What can hang from each mark
lisat: vapit
vina: fele revep
rufu: kega
fele: nito vina
sovet: repu vapit
nito: fele kega
revep: nito
repu: mufa sovet
mufa: kega
vapit: lisat
kega: nito rufu

Each row was made from one small tree. The marks that hang from a mark follow it in brackets, in alphabetical order. Every link used is in the known rows. Write each row's tree.
Known rows
sovet(repu(mufa(kega)) vapit(lisat)): [ 0.11 -0.20  0.15 -0.25  0.06 -0.33 -0.04  0.22 -0.05  0.32  0.10  0.01
 -0.11  0.02  0.02  0.12  0.22  0.01 -0.54  0.07 -0.10  0.24]
kega(nito(fele(vina)) rufu): [ 0.36  0.02 -0.05 -0.04  0.28  0.23 -0.04 -0.27  0.06 -0.27  0.23  0.21
  0.06  0.13  0.04 -0.20 -0.13 -0.19 -0.02  0.03  0.01  0.03]
fele(nito(kega(rufu)) vina): [ 0.30 -0.04 -0.01 -0.05 -0.09  0.40  0.09 -0.24  0.15 -0.10  0.27  0.19
  0.04  0.10 -0.07 -0.11 -0.08 -0.14 -0.12 -0.06  0.08 -0.08]
mufa(kega(nito rufu)): [ 0.21 -0.12 -0.02 -0.17  0.29  0.00  0.01 -0.08  0.15 -0.16  0.14  0.25
  0.09  0.26  0.09 -0.12 -0.05 -0.17 -0.21 -0.02 -0.21  0.10]
fele(nito(kega) vina(revep)): [ 0.32 -0.10  0.04 -0.12 -0.11  0.54  0.03 -0.24  0.25 -0.19  0.17  0.25
 -0.01  0.07 -0.11 -0.05 -0.10 -0.21 -0.06 -0.06  0.23 -0.15]
mufa(kega(nito(fele) rufu)): [ 0.24 -0.08 -0.01 -0.15  0.25  0.05 -0.03 -0.15  0.18 -0.25  0.17  0.26
  0.05  0.25  0.05 -0.17 -0.06 -0.21 -0.13  0.06 -0.17  0.06]
repu(mufa(kega(nito(fele) rufu)) sovet): [ 0.35  0.01  0.02 -0.15  0.12 -0.09 -0.03  0.02  0.16 -0.07  0.13  0.15
 -0.07  0.35  0.09  0.04  0.09 -0.26 -0.20  0.01 -0.26  0.12]
sovet(repu(mufa(kega(nito rufu))) vapit(lisat)): [ 0.17 -0.09  0.10 -0.25  0.23 -0.39 -0.05  0.18 -0.03  0.18  0.17  0.05
 -0.06  0.11  0.11  0.04  0.15 -0.05 -0.43  0.10 -0.14  0.23]
revep(nito): [ 0.22 -0.11 -0.02  0.01  0.03  0.20  0.04 -0.13  0.02 -0.04 -0.06  0.23
  0.11  0.09 -0.10 -0.09  0.05 -0.09 -0.25 -0.05 -0.03  0.14]
nito(fele(vina) kega): [ 0.31 -0.11  0.00 -0.06 -0.07  0.50  0.07 -0.25  0.12 -0.17  0.22  0.15
 -0.09  0.07 -0.09 -0.11  0.01 -0.14 -0.16  0.03  0.12 -0.01]
vina(fele revep(nito(kega))): [ 0.27 -0.09 -0.05  0.00 -0.02  0.51  0.12 -0.23  0.28 -0.27 -0.05  0.38
  0.00  0.12 -0.08  0.04  0.00 -0.20  0.00 -0.08  0.12 -0.11]
revep(nito(fele(vina) kega(rufu))): [ 0.29  0.06 -0.06  0.04 -0.05  0.49  0.11 -0.35  0.13 -0.31  0.19  0.26
  0.00  0.15 -0.04 -0.21 -0.03 -0.15 -0.04  0.06  0.00 -0.03]
fele(nito(kega(rufu))): [ 0.26 -0.08 -0.04  0.02 -0.10  0.31  0.10 -0.17  0.14 -0.05  0.17  0.22
  0.09  0.16 -0.12 -0.09  0.04 -0.15 -0.21 -0.09  0.01  0.01]
kega(rufu): [ 0.18 -0.13 -0.10  0.05  0.15  0.18  0.05 -0.14 -0.05  0.02  0.13  0.24
  0.15  0.16 -0.02 -0.04  0.06 -0.08 -0.29 -0.15 -0.17  0.09]
repu(mufa): [ 0.22 -0.16 -0.02 -0.07  0.05  0.17 -0.04  0.01  0.02  0.16  0.05  0.11
  0.01  0.19 -0.01  0.10  0.19 -0.13 -0.31 -0.11  0.00  0.16]
revep(nito(fele(vina))): [ 0.29 -0.03  0.02  0.00 -0.01  0.33 -0.01 -0.27  0.07 -0.19  0.06  0.22
  0.02  0.03 -0.10 -0.17 -0.07 -0.13 -0.07  0.07  0.07  0.04]
sovet(repu vapit): [ 0.13 -0.15  0.02 -0.10  0.08 -0.16  0.05  0.08 -0.18  0.24  0.00  0.01
 -0.01 -0.10 -0.16  0.01  0.16  0.01 -0.51 -0.03 -0.04  0.24]
lisat(vapit): [ 0.25 -0.29 -0.10  0.08 -0.01  0.17  0.03 -0.04 -0.11  0.26  0.05  0.20
  0.17  0.11 -0.12  0.01  0.12  0.07 -0.39 -0.08 -0.07  0.10]
rufu(kega(nito(fele(vina)))): [ 0.46 -0.02 -0.09 -0.12  0.14  0.17 -0.10 -0.17  0.05 -0.20  0.25  0.21
 -0.01  0.08 -0.01 -0.27 -0.06 -0.22  0.04  0.14  0.16 -0.03]
repu(mufa(kega(nito(fele(vina)) rufu)) sovet(vapit)): [ 0.36  0.06  0.03 -0.15  0.12 -0.14  0.01  0.03  0.07 -0.03  0.20  0.02
 -0.09  0.22  0.09  0.04  0.06 -0.15 -0.16  0.12 -0.21  0.08]
vina(fele revep(nito(kega(rufu)))): [ 0.25 -0.02 -0.10  0.06  0.03  0.51  0.14 -0.28  0.26 -0.32  0.02  0.42
  0.06  0.19 -0.02  0.01 -0.01 -0.20  0.03 -0.09  0.03 -0.14]
repu(mufa(kega(nito(fele) rufu)) sovet(vapit(lisat))): [ 0.35 -0.04  0.07 -0.08  0.12 -0.29 -0.03  0.12  0.05  0.06  0.18  0.09
 -0.03  0.21  0.09  0.07  0.15 -0.10 -0.26  0.13 -0.27  0.16]
fele(vina(revep(nito))): [ 0.26 -0.08  0.01 -0.08  0.08  0.43 -0.02 -0.25  0.10 -0.21  0.03  0.30
  0.05  0.07 -0.03 -0.07 -0.10 -0.15 -0.07 -0.06  0.08 -0.05]

Which tree is each row?
[ 0.22 -0.13  0.05 -0.05  0.03 -0.26  0.04  0.17 -0.03  0.25  0.16  0.08
  0.01  0.19  0.08  0.20  0.22 -0.01 -0.42  0.00 -0.36  0.15] : repu(mufa(kega(rufu)) sovet(vapit(lisat)))
[ 0.25  0.01 -0.09  0.08 -0.01  0.55  0.06 -0.33  0.19 -0.40  0.08  0.39
  0.04  0.22 -0.06 -0.15  0.04 -0.22 -0.02 -0.01 -0.01 -0.07] : vina(revep(nito(fele kega(rufu))))
[ 0.25 -0.06 -0.10  0.07 -0.01  0.41  0.10 -0.24  0.08 -0.18  0.23  0.23
  0.02  0.19 -0.07 -0.13  0.10 -0.15 -0.19 -0.03 -0.07  0.02] : nito(fele kega(rufu))
[ 0.29 -0.08 -0.04  0.02 -0.05  0.46  0.09 -0.24  0.31 -0.22  0.10  0.37
  0.05  0.14 -0.09  0.05 -0.05 -0.24  0.03 -0.13  0.13 -0.20] : vina(fele(nito(kega(rufu))) revep)
[ 0.30 -0.16  0.01 -0.03 -0.14  0.30  0.11 -0.12  0.25 -0.01  0.06  0.21
  0.01  0.04 -0.17  0.05 -0.01 -0.16 -0.13 -0.08  0.18 -0.05] : vina(fele(nito(kega)))
[ 0.33 -0.02 -0.08  0.01  0.27  0.15 -0.04 -0.20  0.05 -0.22  0.15  0.24
  0.10  0.18 -0.01 -0.19 -0.03 -0.20 -0.10  0.01 -0.05  0.10] : kega(nito(fele) rufu)
[ 0.32 -0.17  0.05  0.03 -0.04 -0.17  0.00  0.19 -0.13  0.35  0.05  0.01
  0.01  0.05 -0.04  0.23  0.28  0.01 -0.45 -0.04 -0.14  0.23] : repu(mufa sovet(vapit(lisat)))
[ 0.22 -0.07  0.00 -0.12  0.03 -0.07  0.04  0.07  0.07  0.12  0.11  0.15
 -0.04  0.34  0.08  0.17  0.16 -0.17 -0.36 -0.11 -0.35  0.13] : repu(mufa(kega(rufu)) sovet)
[ 0.30 -0.01 -0.01 -0.12  0.15 -0.26  0.04  0.15  0.03  0.10  0.09  0.04
 -0.01  0.27  0.09  0.11  0.16 -0.13 -0.30  0.02 -0.30  0.17] : repu(mufa(kega(nito rufu)) sovet(vapit))
[ 0.30 -0.12  0.07 -0.11 -0.02  0.37 -0.08 -0.22  0.18 -0.13  0.11  0.25
  0.05  0.02 -0.11 -0.04 -0.14 -0.18 -0.06 -0.08  0.19 -0.11] : fele(nito vina(revep))
[ 0.29 -0.09 -0.01  0.02 -0.04 -0.09  0.05  0.16 -0.12  0.31 -0.01 -0.03
 -0.01  0.10 -0.08  0.21  0.27 -0.05 -0.41 -0.07 -0.14  0.21] : repu(mufa sovet(vapit))
[ 0.30 -0.22  0.05  0.07 -0.01 -0.16  0.05  0.11 -0.17  0.28  0.03  0.08
  0.09 -0.06 -0.12  0.12  0.17  0.06 -0.48 -0.05 -0.18  0.20] : repu(sovet(vapit(lisat)))
[ 0.30 -0.03 -0.02 -0.05 -0.06  0.54  0.05 -0.30  0.24 -0.25  0.25  0.30
  0.03  0.14 -0.04 -0.08 -0.11 -0.21 -0.01 -0.09  0.12 -0.19] : fele(nito(kega(rufu)) vina(revep))
[ 0.29 -0.13  0.02 -0.06  0.07  0.45 -0.07 -0.28  0.10 -0.22  0.13  0.25
 -0.02  0.04 -0.07 -0.06 -0.07 -0.17 -0.07 -0.01  0.11 -0.08] : nito(fele(vina(revep)))
[ 0.32 -0.11  0.05 -0.11 -0.14  0.40  0.07 -0.18  0.18 -0.05  0.19  0.14
 -0.01  0.04 -0.13 -0.09 -0.06 -0.14 -0.16 -0.04  0.19 -0.04] : fele(nito(kega) vina)
[ 0.30 -0.14  0.00 -0.03 -0.10  0.45  0.07 -0.19  0.33 -0.17  0.03  0.33
  0.00  0.08 -0.15  0.07 -0.04 -0.24 -0.01 -0.11  0.22 -0.17] : vina(fele(nito(kega)) revep)
[ 0.27 -0.05 -0.03  0.02 -0.06  0.55  0.04 -0.28  0.21 -0.34  0.00  0.35
  0.00  0.16 -0.12 -0.12  0.05 -0.21 -0.05  0.01  0.09 -0.04] : vina(revep(nito(fele kega)))
[ 0.37  0.02 -0.05 -0.05  0.30  0.34 -0.08 -0.31  0.12 -0.39  0.22  0.30
  0.06  0.15  0.05 -0.18 -0.15 -0.24  0.06  0.01  0.04 -0.05] : kega(nito(fele(vina(revep))) rufu)
[ 0.28 -0.17  0.03 -0.02 -0.01  0.31 -0.02 -0.17  0.27 -0.11 -0.02  0.33
  0.06  0.03 -0.15  0.09 -0.08 -0.22  0.00 -0.12  0.19 -0.14] : vina(fele(nito) revep)
[ 0.25 -0.11 -0.03  0.02  0.06  0.37  0.03 -0.21  0.21 -0.21 -0.10  0.38
  0.06  0.08 -0.08  0.05 -0.04 -0.18  0.00 -0.08  0.08 -0.08] : vina(fele revep(nito))
[ 0.09 -0.13  0.08 -0.27  0.05 -0.26  0.01  0.18 -0.04  0.27  0.04 -0.03
 -0.13  0.07 -0.02  0.11  0.22 -0.05 -0.49  0.04 -0.10  0.22] : sovet(repu(mufa(kega)) vapit)
[ 0.32 -0.10 -0.01 -0.07 -0.05  0.62  0.04 -0.30  0.19 -0.30  0.20  0.24
 -0.09  0.10 -0.07 -0.09 -0.02 -0.20 -0.06  0.00  0.16 -0.11] : nito(fele(vina(revep)) kega)
[ 0.27 -0.05 -0.03  0.04 -0.11  0.41  0.10 -0.23  0.14 -0.21  0.03  0.24
  0.00  0.13 -0.14 -0.17  0.08 -0.15 -0.15  0.06  0.05  0.07] : revep(nito(fele kega))
[ 0.16 -0.02  0.04 -0.33  0.23 -0.18 -0.05  0.05  0.09  0.04  0.12  0.13
 -0.11  0.27  0.10  0.00  0.08 -0.22 -0.36 -0.02 -0.13  0.20] : sovet(repu(mufa(kega(nito rufu))))
[ 0.34 -0.08  0.06 -0.24  0.10 -0.14 -0.02  0.13  0.15  0.07  0.02  0.10
 -0.08  0.31  0.05  0.12  0.11 -0.24 -0.32 -0.04 -0.18  0.20] : repu(mufa(kega(nito)) sovet)
[ 0.39 -0.06  0.02 -0.13  0.23  0.34 -0.10 -0.24  0.16 -0.32  0.12  0.24
  0.00  0.07 -0.03 -0.15 -0.13 -0.24  0.01  0.04  0.17 -0.01] : kega(nito(fele(vina(revep))))
[ 0.31 -0.01  0.00 -0.02 -0.10  0.49  0.09 -0.30  0.15 -0.26  0.12  0.21
 -0.05  0.09 -0.10 -0.19 -0.01 -0.15 -0.08  0.08  0.11  0.01] : revep(nito(fele(vina) kega))
[ 0.22 -0.12  0.17 -0.28  0.14 -0.36 -0.10  0.16  0.02  0.13  0.12  0.02
 -0.14  0.03  0.02  0.01  0.16 -0.07 -0.39  0.19 -0.01  0.24] : sovet(repu(mufa(kega(nito(fele)))) vapit(lisat))
[ 0.22 -0.06 -0.01 -0.06  0.03 -0.19  0.08  0.13 -0.02  0.20  0.11  0.04
 -0.01  0.24  0.05  0.18  0.22 -0.07 -0.38 -0.04 -0.36  0.14] : repu(mufa(kega(rufu)) sovet(vapit))
[ 0.25 -0.09  0.20 -0.33  0.15 -0.29 -0.11  0.11  0.03  0.10  0.20  0.00
 -0.18  0.00  0.06  0.00  0.07 -0.07 -0.33  0.22  0.04  0.17] : sovet(repu(mufa(kega(nito(fele(vina))))) vapit(lisat))
[ 0.11 -0.13  0.09 -0.33  0.07 -0.12 -0.04  0.10  0.06  0.18  0.05  0.09
 -0.16  0.19  0.01  0.09  0.15 -0.17 -0.47 -0.06 -0.09  0.20] : sovet(repu(mufa(kega)))
